Each row was made from one path, in order. Every step used is in the known rows, and no mark comes twice. Write each row's path.
Known rows:
zevulof-godo-goke: [-18  17   0 -40  17 -21  18  -3  -7 -18 -40 -48 -33  20  19 -14  14   2
  56  24 -18  20 -25   4  25  -1  -2   2 -10 -10 -35 -16 -31  -5 -13  14
 -13 -15 -32 -22   4]
goke-kimuvof: [-18  16  -2 -11   0 -20  -9  14   4  -3  -4   5   2   6 -18  40 -12 -29
  -4 -11   9   1  -8 -31  35 -25  12   0 -26  20 -16  -7 -23  13  19 -11
  27 -15 -54  -1  22]
puse-vulip-dokiv-sogafop-lasusa-zevulof: [  0  -4 -11 -16 -19  11 -31   1 -22  -7  13  17  30  31  10   9 -13 -10
 -51  19 -48  -2   9  29 -22  12  41  56 -16 -42  -7 -44 -22  -8   6  48
 -25  -4  10 -46  10]
todud-vulip-dokiv-zevulof-godo: [-17 -17 -16 -11   0  -9   2  -9 -23 -39  -7 -19   0 -10  15 -10  -6  15
 -32  -6 -11 -41  33  -2   3  -1  -7  27 -13 -33 -30 -17 -16 -21  -3  13
  20   4  11 -31  -4]
legi-zevulof-kimuvof: [-23  18 -28 -46   9  -8 -35   3  -1   6 -16 -27  25   5 -28   2 -17  13
 -19   5  13 -40   8 -12  30 -28 -13   3   0  -7   4   1   8 -32   0  -9
  12  -5 -39  28 -36]
kimuvof-goke-godo-vulip-dokiv-zevulof-lasusa-nibo: [ 36   5  -8 -13   9  31  23  -9   5 -43 -18 -11 -23  -8  10 -24  35 -21
  -9 -18 -19 -34  16  16  17  16  -7   3   2  12   6 -12  13 -17   7  20
   4  27  21  -8   7]
nibo-lasusa-zevulof-godo: [-10  31 -36 -39 -19 -47  -2   6 -13  20 -22 -51  11 -30   4   9  -3   8
  -7  18  -6  -9 -32  26   2  -1  12   9  -4 -42   7 -15  -7  -3  18  57
  12 -31  -9 -10  10]
zevulof-dokiv-sogafop: [-16  21  29  10 -30 -23 -52   3 -35  -6  13 -14  41  -3 -20  12 -45  -4
   9  23  -7  28  -7 -22  -5 -17  14   5 -50  -9 -14 -15 -20  41   5   2
 -28  -2  11 -50  24]
zevulof-kimuvof-goke-godo-vulip-puse: [  8  13  -7 -20 -10   6 -36   4  -5  -9 -15   7 -45  15 -19  11  -1   7
 -15   6  -7   3  11  -9  33   7 -31 -18  -8  20   3 -15   7  -3  19 -43
  -8 -14 -37  19 -26]
todud-vulip-puse: [  6   5 -12 -17 -13 -34 -29 -16 -12 -24  -3 -25 -28   1  -7  29 -15  18
 -28 -30 -28   1  13 -31  -4 -21 -13  -2 -53   4 -22 -28 -37  15  11 -11
  27   1 -37 -13 -13]
legi-zevulof-dokiv-sogafop: [-20  22   2 -11  -9  -7 -55  -1 -19   3 -12 -28  47  -9 -21  -5 -38  -9
  -2   8   7 -14  -4  -6   5 -28  13   6 -34 -16   8 -12 -15  -1   6   9
  -4   7   7 -26  -4]
dokiv-zevulof-kimuvof-goke-godo: [-21   9 -20 -15  35   3  -5  10  -2 -16 -18  -6  23 -26  -8 -26  17  -4
 -20 -24  18 -30  17  -5  36   2 -29   1   8  12   3  21  16 -22  -3 -16
 -10  -2  13  18  -6]
todud-vulip-dokiv: [  2  -4  -4  -7 -37 -17  -5  -7 -32 -29  13  -2 -10  17   0  22 -11  10
 -37   6 -28 -40  30 -18 -15 -13   2  26 -34 -25 -22 -28 -24  -5   3  16
  21  11 -26 -32  -5]
dokiv-sogafop-lasusa-zevulof: [  4  27 -17 -10  -6 -22  -8   7  -4   5  23 -23  53  -3  12  25 -38 -23
  -9  22  -8  26 -11   5 -22   6  21  25 -31 -33  16 -24   0  -8   4  10
 -20  -8  35 -43  32]
todud-vulip-dokiv-sogafop-lasusa: [  9   1  -6   8 -41 -13 -14  -7 -30 -25  36   2   9  30  15  29 -35   0
 -32  15 -30 -12  30  -5 -18   3   3  30 -50 -45  -8 -34 -21 -14   4   5
   9  24  13 -44   8]
godo-goke-kimuvof-zevulof-lasusa-nibo-puzon: [  8  16   2 -20  42 -31  46   2  -1 -12 -43   6 -19  30  22  17  -3 -13
  19  11 -24  13 -22   8  43 -26   6   3  -8  33 -32  21  -7  18   9 -12
   6  42 -58 -26  40]
goke-godo-vulip-dokiv-sogafop-lasusa: [ 33  11  23  -9 -21  16 -11   2  12 -49   9  21  -1  10  -1  24 -17 -28
 -47  16 -36   3  16  25 -15  24  12   5 -27 -29  25 -21   5 -17  -6  14
  -1  16 -10 -32  -6]
godo-zevulof-lasusa: [ 28  31 -11   1  -8   1 -10  -2  -4 -13  -7 -24  10 -26  -6  17 -11  28
   5  22  -8 -18   4 -38  16 -21  18  10  -6   5 -35  -8  -6 -15 -19  50
  26 -17  21 -17   0]
sogafop-lasusa-zevulof: [ 22  29 -26 -34  -7 -15   2  13 -14  14  14 -21  33 -18   9  21 -16   9
 -13  19   2   0  -4  -2 -22   0   9  19 -11 -30  22 -21  -8  -9  -1  30
  -9 -32  29 -14   3]
legi-zevulof-godo: [-26  21 -28 -54  22  -2  -9  -5  13 -16 -35 -65   4 -10 -11 -19   4   3
  22  -1   8 -26  -5   7  25 -15  -1   1  -9 -24 -10 -15 -20 -35  -8  22
  16 -13 -11   5 -34]
goke-kimuvof-zevulof-godo-vulip-todud: [-43  10  -9 -30  17 -15  -2  19  -5 -14 -24  -3  -2  -8 -15  40 -13 -24
  -8 -19   4   3   5   8  59 -15  14   0 -12  11 -40   9 -21  21  25 -57
  38 -23 -35   0  -1]
kimuvof-goke-godo-zevulof-dokiv-sogafop-lasusa-nibo: [ 40  38  -7  32 -19  12   4  -3  -8  -3  10  -4  -3 -17   6 -10  17 -38
  17   2 -13   5   4  12   7  18  -5   6 -22   2  27 -16 -15 -29   5  14
 -33  14  67 -35  -2]
godo-goke-kimuvof-zevulof: [-18  20   7 -10  21 -23  20  19 -25   9 -38   4  -7  33   6  31   8 -36
  16  -7  -5   7 -21  -2  54 -29  16   9 -12  30 -22  17 -22  10  10 -28
   4  13 -64 -12  34]
sogafop-lasusa-zevulof-kimuvof-goke-godo: [ 25  27 -38 -23 -13  -1  -6  21 -21  14  11   1  14 -13  11   4 -11  -1
 -14  21   9   2   3  13  -7  13 -16   6   1 -21  31 -24   6 -35   5  13
 -33 -28  35   4  -4]
vulip-godo: [-21   4   0 -29   4  -4   2   9   9 -17   2 -10  -9 -12 -20  39  21   8
  -6  32  -4   8 -35 -34 -19  -9  20  21 -15   8 -13 -19 -37  27   0  36
   5  -5 -19   3 -11]
kimuvof-goke-godo-zevulof: [ 22  38  -6  14 -20  14  17   4   2  -9 -14 -11 -20 -17  -9   2  44 -34
  13 -14 -10 -25  17  -7  12   6   1   2 -10  28  10 -12 -18 -31   3  28
  -5  -9  17  -6 -17]
kimuvof-zevulof-godo: [-37  27 -16 -45  26  -9  19   8 -12 -22 -14 -59  13  -8 -19  16   8   9
  27 -16   3   0  15   4  39  -4   0   1  -6 -12 -46  35 -20  13 -25   0
  -8 -11  -4  -4 -20]
nibo-lasusa-zevulof: [  2  36 -30 -30 -31 -51  -7   5 -12  27  -6 -39  26 -27  -6  25 -10   0
 -28  10 -10 -24 -28  16 -10 -14  20  15 -13 -32  21  -9  -2   7  25  56
  16 -23 -19 -11  14]
zevulof-kimuvof-goke-godo-vulip: [  1  22  -9 -20 -17   5 -23   9 -14 -12  -9  14 -34  11 -17   7   3   0
 -11  14  -4 -11  16  -3  30  11 -29 -10  -3  10   1  -9   9 -13  15 -31
  -8  -5 -33  21 -23]
sogafop-dokiv-zevulof: [ -1   7   7 -28  11 -22  -1  23  17 -14  25 -13  32 -24  -4  -6  22   5
 -26 -35  11 -28  22 -23  28 -17  -4  -3 -40 -16  14  10   8 -11  -5  17
 -15  -1  28 -51  20]
vulip-dokiv-sogafop-lasusa-zevulof-kimuvof-goke-godo: [ 13   5 -10   8 -26  20  -8  19 -17   0  22  14  29  28  15  16 -20 -20
 -24  49 -15  -2   9  25 -10  17   8  24  -7 -29  21 -22  11 -34  11   9
 -39  -1  26 -38  12]
dokiv-zevulof-godo-vulip: [-28   3 -10 -41  46 -11  -4  -5  17 -38 -39 -42  10 -39   4 -17   3   7
 -11 -17   8 -13  12   1  34  12  -3   6  11 -17 -20   6  10   2  -9  -7
  26 -21   7  -5  -4]

Which path is each row?
[ 22  23   2 -13 -19  12  -8  -3   7 -24 -26 -12 -53   3 -12  14  29 -27
   2 -24 -21  -1  12  -4  12  12  -8 -12 -24  27  11 -26 -15   5  20  -6
   6  -8 -18   6 -17] -> kimuvof-goke-godo-vulip-puse
[-16  -5  11 -12  16 -11   6  19  -4  -4 -31  23 -31  16  11  43  21 -18
   9  42  -8  24 -59 -20   9 -15  27  21  -4  30 -13 -23 -44  20  15   8
  10  10 -50  -4  23] -> vulip-godo-goke-kimuvof
[ 22 -10   8 -33  20   6  -1 -12   3 -44 -11 -14   6   0   7   7  -4  12
 -47  10 -20 -40  15   6  16   6  13  26  10 -14  -9   0  31  14   2   4
  40  16  -8 -23  13] -> godo-vulip-dokiv-zevulof-lasusa-nibo
[-14   0  12 -24  14  -7  13  11  -4  -8 -24   0 -29  13   7  30  32   3
  11  45 -21  18 -55 -20  -7 -10  25  26  -8  18 -14 -18 -40  22  -2  25
  -7  13 -36  -9   8] -> vulip-godo-goke
[  4   3  -8  -8 -12   5  -4  12 -11  -4  16 -17  42  21  19  19 -28 -10
  -4  59 -13  10  -1  26 -11  19  25  32  -8 -50  -1 -25  -1 -17  -2  25
 -24 -16  29 -55  20] -> vulip-dokiv-sogafop-lasusa-zevulof-godo
[ -8   3  -1 -37  22 -20  -2  24  18 -24  13 -25  20 -29   8 -20  23  11
  -2 -26  16 -14  18 -10  40  -4 -10  -7 -31 -28  -1   1   1 -23 -10  15
 -21 -11  39 -54  14] -> sogafop-dokiv-zevulof-godo
[ -5 -14 -15   5 -10   9  -5  -2 -33 -32  -2  15  -9  -1  11 -11   3   2
 -51 -11 -13 -53  43   3   9   0 -23  16  -6 -14  -7 -13  -1 -38   3  -1
   5  18   2 -13 -10] -> todud-vulip-dokiv-zevulof-kimuvof-goke-godo
[-13 -11 -12 -35  40  12   5  -2 -18 -26 -31  24 -38  23  12   8  30   0
 -21  -3 -42  19 -42  14  21  -4  32  36  -5  13 -42 -19 -50  15  -3  37
 -12  43 -27  -9  20] -> puse-vulip-godo-goke-kimuvof-zevulof-lasusa-nibo
[ 20  30  20  19 -13   2 -25   6  -9 -28  -8   5   8 -45 -18  -2  -1 -12
 -25  10 -15 -13   7  -7  -8 -10  13  -8 -15   2  10   3 -21 -19 -25  42
 -14 -11   8 -36 -17] -> goke-godo-zevulof-dokiv
[-43  19 -14 -20  26  -9   4  20 -12 -12 -21 -18   6   0 -17  34  -7 -23
  13 -19  19  10   3  -4  60 -12   6  -5  -9   9 -46  22 -27  10   4 -25
  14 -11 -35  -2  13] -> goke-kimuvof-zevulof-godo
[ 12  28 -18 -45  37 -25  50  -8   2 -39  -4 -44  20 -10  -8  18  -3  30
   4 -14 -19  -9   8  -4  22 -19  -1   3 -13   7 -44  45   8  29 -19  21
   1  34  -5 -17   4] -> kimuvof-zevulof-lasusa-nibo-puzon
[  6  34  -6  -9 -18  14  16   5  -3 -23  -9 -19 -22  -1 -13  -5  41 -35
  20 -26 -12 -12  10  -8   3   2  -9  -7 -24  23   6 -18 -23 -14   5  25
 -17   2  -2   4 -10] -> kimuvof-goke-godo
[ 12   5  -1 -29  13 -17  -5  20   9 -26  24 -12  31 -26   5 -12  10  27
 -13 -30  10 -19  16 -31  34 -23  -5 -13 -43 -18  -2  -1  10 -15 -14  34
  -9   7  47 -46  28] -> sogafop-dokiv-zevulof-lasusa
[ -7  10 -12   3  -7  11 -15  13  -1  11  -5  13 -20 -22 -15  39  24  18
  -3  62   8 -11 -19 -31  13   1  11  29  21  20 -17  -8 -18  -5   9  14
   5 -22   7   9 -29] -> vulip-godo-zevulof-kimuvof-goke
[  3  26 -29  -1 -17 -13 -17  11 -12  21  21  -8  38  10  12  17 -34 -19
   4  32   3  26  -4   6  -2  14   3  22 -20 -25  14 -29   8 -15  18 -14
 -31  -7  38 -19  26] -> dokiv-sogafop-lasusa-zevulof-kimuvof-goke
[-19  18 -15 -13  16  -2   0  20 -18 -13 -10  -3  23   0 -18  41 -22  -5
  -3 -20  11   6   5 -24  55 -28  10  -8 -21  20 -48  19 -17  24   0  -6
  22   9 -25   4  29] -> goke-kimuvof-zevulof-lasusa
[  0  32 -12 -15 -42 -49 -32  11 -41  33  -6 -30  33 -36  -7  18 -27   9
 -28  22  -8 -14 -30  10 -15 -16  15  11 -18 -35  19  -7  -6  27  26  55
   2 -26  -3 -25  17] -> nibo-lasusa-zevulof-dokiv
[-20   4  -1 -56   3 -18 -10  -1  12 -33 -24 -32 -31 -13  -2   6  -3   6
   9  11 -20   1  -5  10  19   4   6   1 -16 -16 -29 -36 -15  13  19 -19
  34 -39 -20  -9 -27] -> zevulof-godo-vulip-todud
[  6  25 -21 -45  39  -9  35  -3 -16 -29   6 -58  25  -6 -13   9   4  23
   5 -29  -8  -6   3  -8  36 -22   2   4 -18   4 -41  39  -1  21 -26  15
   2  33   5 -10  12] -> kimuvof-zevulof-lasusa-nibo
[-13  -1 -13 -18 -17 -13  -9  -5 -17 -33   5   1 -32 -15  -1  34   4  17
 -32   7 -18 -10  -6 -34 -24  -8   5  24 -33  -9 -26 -33 -48   6   2  18
  23  17 -18  -6  -9] -> todud-vulip-godo
[-32   5  -5 -17  16   3  -1  19 -10 -16 -26   1  -4  15 -12  45 -13 -22
  -9   5   9   0  15  11  62  -1  14   4   2   1 -42  17  -9  16  10 -36
  30 -18 -39  -8   7] -> goke-kimuvof-zevulof-godo-vulip-dokiv
[  7   6 -24 -37  64 -14  24 -10  13 -39 -10 -45  39 -37   8 -32   5  19
 -11 -37   0 -22  -7 -15  23 -17  -5  10  -9   4 -16  17  17  -1 -22  32
  13  26  27 -11  28] -> dokiv-zevulof-lasusa-nibo
[-34  14  -9 -54  17 -13   7   9  -4 -26 -19 -42  -5 -14 -16  24   8   3
   4 -17 -10  -5  15  16  40  -2   9   5  -9  -8 -42  20 -13  27   0 -33
  23 -21  -8  -4 -32] -> kimuvof-zevulof-godo-vulip-todud
[-22  28  11 -14  -3 -14 -18  15 -55  -5   0 -32  38 -16 -37  27 -14  14
   1  -8   6  -3  17 -15  25 -21   5   5 -28  -2 -34  39 -19  48 -12  -4
 -18  -5   4 -23 -10] -> kimuvof-zevulof-dokiv
[ 28  13 -12  -7 -11  12  -6   4  -6 -12  18  20 -20  33   4   1  -7 -12
 -20  31 -15   0  15  28  24  28 -29   7  -2 -18  22 -10  25 -26  16 -33
 -29  21   0  -4  -7] -> zevulof-kimuvof-goke-godo-vulip-dokiv-sogafop-lasusa-nibo
[  2   6  -3 -18   5  -4 -10  27   8 -14  20  13  10 -21  -1 -22  30  -1
 -28 -31  19 -27  31  -8  46  -4 -30 -15 -25  -8  25  10  20 -37  -2  -4
 -36   3  32 -35   8] -> sogafop-dokiv-zevulof-kimuvof-goke-godo
[-13   6 -11  -2   3   4 -23  14   3   1  -1  15  -6 -26 -18  42   8  24
 -19  64   5  -9 -24 -30   7  -7  18  26  20  12 -16  -4 -19  -3  -3  15
   6 -18  -9   2 -25] -> vulip-godo-zevulof-kimuvof
[  5   7 -24 -30  -1  -4 -32   6 -13   9 -39  -2 -21 -11   3  10  -7  -8
 -43  23   1  -7  -2   6   8   7  -4   2  28  26  16 -19  20 -12  27 -29
  -3 -37 -42   2   3] -> lasusa-zevulof-kimuvof-goke-godo-vulip-puse
[ 12  20   2 -19 -27  13   5   5   6 -23 -10  -3 -39  -7 -10   4  33 -35
  -2 -26 -25 -22   9   6   1   7  -2   0 -26  23  12 -36 -13  -3  26  -6
  15  -7  -6   6 -24] -> kimuvof-goke-godo-vulip-todud
[-19  21 -19 -19 -18 -10 -18  10 -27  14   3 -13 -13  21 -21  13   2  14
  17  19   8  -9  13 -25  34  -6 -28   4  -6  12 -18  -5   3   1  19 -26
 -12 -20 -24  22 -18] -> zevulof-kimuvof-goke
[-12  -8 -16  -7   6  -4   6   2 -37 -26 -24  20 -39   3  23  32  -3  11
 -15  13 -17   6 -25 -23  10 -16  10  16 -26  10 -46 -22 -49   6   5   4
  24  41 -19  -8  22] -> todud-vulip-godo-goke-kimuvof-zevulof-lasusa
[-10  -3  -3 -15  -7 -14   4  -6 -25 -26 -18   6 -45   5  18  25  12   5
 -15  20 -32  -2 -27 -23 -19 -13   7  30 -25   3 -21 -38 -48   4   7  10
  15  28 -27 -12   7] -> todud-vulip-godo-goke
[ -4  10 -18 -18  -9  27 -36   2  -2  -7 -23   3  -3  22 -14  -3 -12 -20
 -27  23  -2 -43  16  25  31   2  -7   6   2  -8  20 -15  24 -50  18 -28
   7  15 -21  13 -28] -> legi-zevulof-kimuvof-goke-godo-vulip-dokiv-sogafop
[ 15  39   4  37 -32  17 -14   4 -16  -6  -7  -2  -5 -16  -8  -4  15 -41
  16   9 -10  -2  12  -4   4   6   6   1 -20  19   7 -13 -18 -19   8  15
 -27  -5  36 -29   2] -> kimuvof-goke-godo-zevulof-dokiv-sogafop
